Each row was made from one path, in order. Every step used is in the known rows, and no mark comes twice. Write each row's path.
Known rows:
W, H, Q, T, A: [-.02, -.06, .07, -.03, -.33, -.04, -.03, .10, .05, -.13, -.05, .01, .21, -.26, -.04, -.04, .05, -.08, -.07, -.05, .10, .31, -.05, .06]
T, A: [.05, .00, -.02, -.06, -.19, .01, .00, -.06, -.05, .04, .04, -.10, .01, -.12, -.11, -.14, .00, .08, -.09, -.25, -.02, -.11, .06, .01]
U, Q, H: [-.19, -.04, .00, .05, .17, .01, .14, .02, -.10, -.18, -.07, -.21, .15, -.28, -.04, .02, -.07, .14, -.08, .31, .03, .31, -.02, -.16]
H, W: [-.03, .07, .04, .04, .15, .04, -.13, -.03, -.04, .04, -.13, .07, .02, -.08, .12, -.11, .09, -.01, .06, .07, .00, .21, -.12, .14]
T, Q, H, W, A, Z: [-.20, -.12, .34, -.04, .09, .04, .00, .08, -.14, -.11, -.17, .07, .10, -.37, -.10, -.05, .15, -.19, .00, -.02, .02, .37, -.06, -.05]
Z, A, W: [-.01, -.13, .21, -.04, .20, -.03, -.07, -.08, .20, -.04, .00, .02, .08, -.11, -.12, -.10, .01, .10, .04, -.21, .01, .00, -.01, .18]
Z, G: [.12, .06, .01, .01, .06, -.09, -.03, .09, .04, -.02, .07, .00, -.03, -.16, -.12, .03, -.07, .11, .20, -.07, .06, -.08, -.11, -.05]
H, Q, T, A, W: [-.02, -.16, .17, -.05, .05, .08, -.08, .23, .01, -.11, .04, .00, .07, -.37, -.23, -.14, .06, .05, -.03, -.17, .09, .29, .00, .00]
A, W, H, Q, T: [-.04, -.07, .24, .03, .02, .03, -.01, .26, .02, -.18, -.06, .07, .17, -.37, -.02, .02, .10, -.08, .02, -.06, .10, .29, -.21, .12]
T, Q, H: [-.16, -.13, .11, .00, -.17, -.01, .03, .10, -.07, -.13, -.02, .00, .11, -.28, -.09, -.01, .11, -.13, -.03, .06, .00, .43, -.02, -.13]
A, Z: [-.04, -.13, .05, -.04, .25, .10, .09, .00, -.05, .01, -.04, .05, -.06, -.04, -.04, .12, -.05, -.09, .04, -.12, -.01, -.06, -.01, -.04]
U, Q, H, W: [-.21, .01, .03, .08, .26, .04, .06, .01, -.12, -.16, -.16, -.17, .16, -.32, .05, -.04, -.01, .13, -.04, .36, .03, .44, -.09, -.09]
T, Q: [-.11, -.09, -.04, -.01, -.17, .00, -.06, .11, -.02, -.09, .04, .10, .08, -.05, -.04, -.05, .09, -.21, .00, -.05, -.02, .35, -.01, -.04]
U, Q, T: [-.15, -.03, -.15, -.03, .18, .09, .03, .10, .12, -.22, .03, -.15, .10, -.16, -.08, -.04, -.08, -.08, -.06, .18, .03, .27, .08, -.16]
U, Q: [-.15, .00, -.16, .04, .18, .02, .05, .02, -.05, -.14, -.01, -.13, .12, -.06, .03, -.02, -.09, .08, -.05, .20, .01, .24, .00, -.07]
Q, H, W, A, Z, G: [-.05, .00, .46, -.01, .31, -.01, .04, .02, -.11, -.04, -.21, -.05, .02, -.48, -.14, .00, .04, .08, .10, .03, .07, -.02, -.11, -.02]
Q, T, A, W, H: [.03, -.04, .12, -.10, -.16, .10, .01, .13, .17, -.14, .04, -.11, .07, -.38, -.20, -.09, .07, -.17, -.08, -.29, .03, -.01, .02, .01]
A, W, H, Q, T, G: [-.08, -.07, .19, .08, .00, -.01, -.05, .26, .01, -.15, -.03, -.02, .19, -.38, -.05, -.01, .09, -.17, -.03, -.09, .13, .32, -.23, .06]
T, Q, H, W, A: [-.18, -.06, .31, -.02, -.04, -.01, -.05, .08, -.10, -.11, -.15, .04, .13, -.34, -.08, -.11, .18, -.15, -.02, .06, .03, .40, -.04, -.03]
A, T, Q, H, W: [-.12, -.13, -.11, .04, -.09, -.03, -.05, .10, .00, -.10, -.02, .10, .13, -.34, -.01, -.04, .33, -.30, .05, .03, .02, .55, -.26, -.12]
Z, A, T, G: [-.03, -.16, -.20, .02, .00, -.16, -.14, -.16, .27, .04, .09, -.04, .13, -.03, -.11, -.12, .08, -.17, -.02, -.17, .05, .10, -.09, -.02]
W, H, Q, T, G: [-.08, -.06, .01, .05, -.25, -.07, -.07, .15, .05, -.12, -.04, -.01, .23, -.21, -.01, .00, .03, -.20, -.07, .06, .14, .39, -.10, -.01]

Write each row's path:
[-.08, .01, .31, .01, .15, -.04, .00, -.02, -.07, -.04, -.19, -.03, .07, -.44, -.05, -.06, .20, -.02, .01, .09, .05, .12, -.14, -.02]	Q, H, W, A, T
[-.05, -.13, .09, -.05, -.20, .01, .02, .10, .02, -.12, -.07, .04, .18, -.28, -.07, .02, .02, -.13, -.06, -.11, .10, .28, -.05, .04]	W, H, Q, T, A, Z
[-.06, -.14, .08, -.02, .06, .05, -.09, .20, .06, -.11, .02, .08, .05, -.19, -.14, -.06, .04, -.02, .01, .05, .09, .37, .03, -.05]	H, Q, T
[-.08, -.17, .20, .00, .03, -.08, -.13, .03, .26, -.12, -.01, -.02, .23, -.26, -.15, -.12, .02, -.08, -.02, -.17, .11, .25, -.09, .14]	Z, A, W, H, Q, T, G
[.01, -.13, .04, -.16, .02, .17, .04, .05, .13, -.07, .06, -.10, -.05, -.24, -.26, -.05, -.02, -.18, -.07, -.31, .00, -.10, .15, -.11]	Q, T, A, Z
[-.18, -.08, .15, .03, -.08, .02, -.05, .09, -.08, -.10, -.10, .04, .12, -.31, -.02, -.08, .17, -.15, .01, .11, .00, .56, -.10, -.06]	T, Q, H, W
[-.09, -.14, .01, .03, .06, .00, -.14, .21, .02, -.07, .05, -.03, .08, -.20, -.16, -.09, .01, -.13, -.05, .02, .13, .38, -.01, -.13]	H, Q, T, G
[.03, -.03, .36, -.11, .32, -.04, .05, .05, -.06, -.03, -.06, .02, -.04, -.22, -.23, .07, -.07, -.01, .11, -.25, .07, -.42, .03, -.01]	W, A, Z, G
[-.03, .10, .30, -.02, .20, .00, -.13, -.03, -.07, .02, -.19, .07, .04, -.13, .03, -.15, .10, -.01, .02, .00, .03, -.04, -.05, .16]	H, W, A
[-.06, .03, .33, -.05, .36, .05, -.07, -.04, -.09, .02, -.22, .09, .00, -.16, .00, -.08, .07, -.08, .05, -.09, .02, -.07, -.05, .14]	H, W, A, Z
[-.05, -.03, .07, .05, -.24, -.10, -.01, .07, -.05, -.08, -.10, .09, .22, -.12, .11, .04, .04, .00, -.01, .10, .10, .35, -.15, .12]	W, H, Q
[-.11, -.04, -.16, -.07, .06, .10, .04, .06, .08, -.20, .06, -.22, .12, -.23, -.16, -.13, -.08, -.03, -.12, .02, .02, .20, .13, -.15]	U, Q, T, A
[-.04, -.06, .24, .07, .02, -.02, .00, .20, -.08, -.12, -.08, .08, .18, -.31, .04, .04, .10, .02, .02, -.05, .09, .28, -.26, .17]	A, W, H, Q
[-.08, -.10, .22, -.07, -.04, -.10, .00, .07, -.02, -.13, -.04, .03, .11, -.33, -.18, -.04, .23, -.25, -.03, -.11, .05, .04, -.06, -.10]	W, A, T, Q, H
[-.10, -.24, -.05, -.04, -.09, -.13, -.07, -.11, .26, -.08, .04, .06, .16, -.19, -.15, -.09, .18, -.15, .03, -.10, .01, .36, -.06, -.03]	Z, A, T, Q, H
[.04, .01, .14, -.03, -.21, .00, .04, .03, -.07, -.04, -.01, -.10, .12, -.32, -.07, -.09, .06, .03, -.09, -.33, .02, -.06, -.12, .13]	T, A, W, H
[.01, -.16, -.12, -.04, .02, -.12, -.09, -.17, .30, .00, .05, .06, .09, -.02, -.09, -.08, .11, -.06, .05, -.15, .01, .09, -.05, .06]	Z, A, T
[-.08, .01, .13, -.02, .10, -.04, -.17, .03, -.03, -.04, -.13, .15, .11, -.22, .01, -.16, .27, -.24, .05, -.07, .03, .20, -.17, .10]	H, W, A, T, Q
[-.04, -.07, .36, -.12, .28, .02, .07, -.01, -.08, -.03, -.11, .03, -.03, -.12, -.15, .04, -.04, -.09, -.02, -.20, .03, -.37, .09, .02]	W, A, Z
[.06, -.08, .06, -.03, .31, .02, .07, .07, -.02, -.01, .02, .04, -.08, -.17, -.14, .15, -.10, .00, .19, -.18, .03, -.12, -.10, -.08]	A, Z, G
[-.06, -.14, -.27, .01, -.16, -.05, -.06, .11, .05, -.09, .10, .14, .09, -.13, -.02, -.02, .27, -.35, .04, -.09, .00, .39, -.19, -.11]	A, T, Q
[-.06, -.05, .07, .00, -.25, -.04, -.03, .14, .08, -.15, -.07, .07, .20, -.20, .01, .03, .05, -.12, -.02, .08, .11, .37, -.08, .05]	W, H, Q, T
[-.12, -.05, -.06, -.05, .16, .13, .04, .13, .06, -.23, .05, -.21, .12, -.34, -.18, -.12, -.05, -.02, -.10, -.05, .02, .19, .05, -.11]	U, Q, T, A, W
[-.05, -.04, -.08, .00, -.01, .04, -.08, .12, .18, -.06, .10, -.17, .02, -.14, -.17, -.07, -.01, -.33, -.09, -.08, .07, .05, .05, -.19]	Q, T, G
[-.06, -.21, -.15, -.05, -.08, -.12, -.13, -.10, .28, -.06, .07, .13, .14, -.05, -.11, -.11, .17, -.19, .04, -.16, .00, .32, -.05, .03]	Z, A, T, Q
[-.11, -.02, .46, -.02, .29, .04, .06, -.02, -.13, -.03, -.25, -.04, .03, -.40, -.07, -.01, .08, .02, .00, .06, .04, .02, -.05, .00]	Q, H, W, A, Z
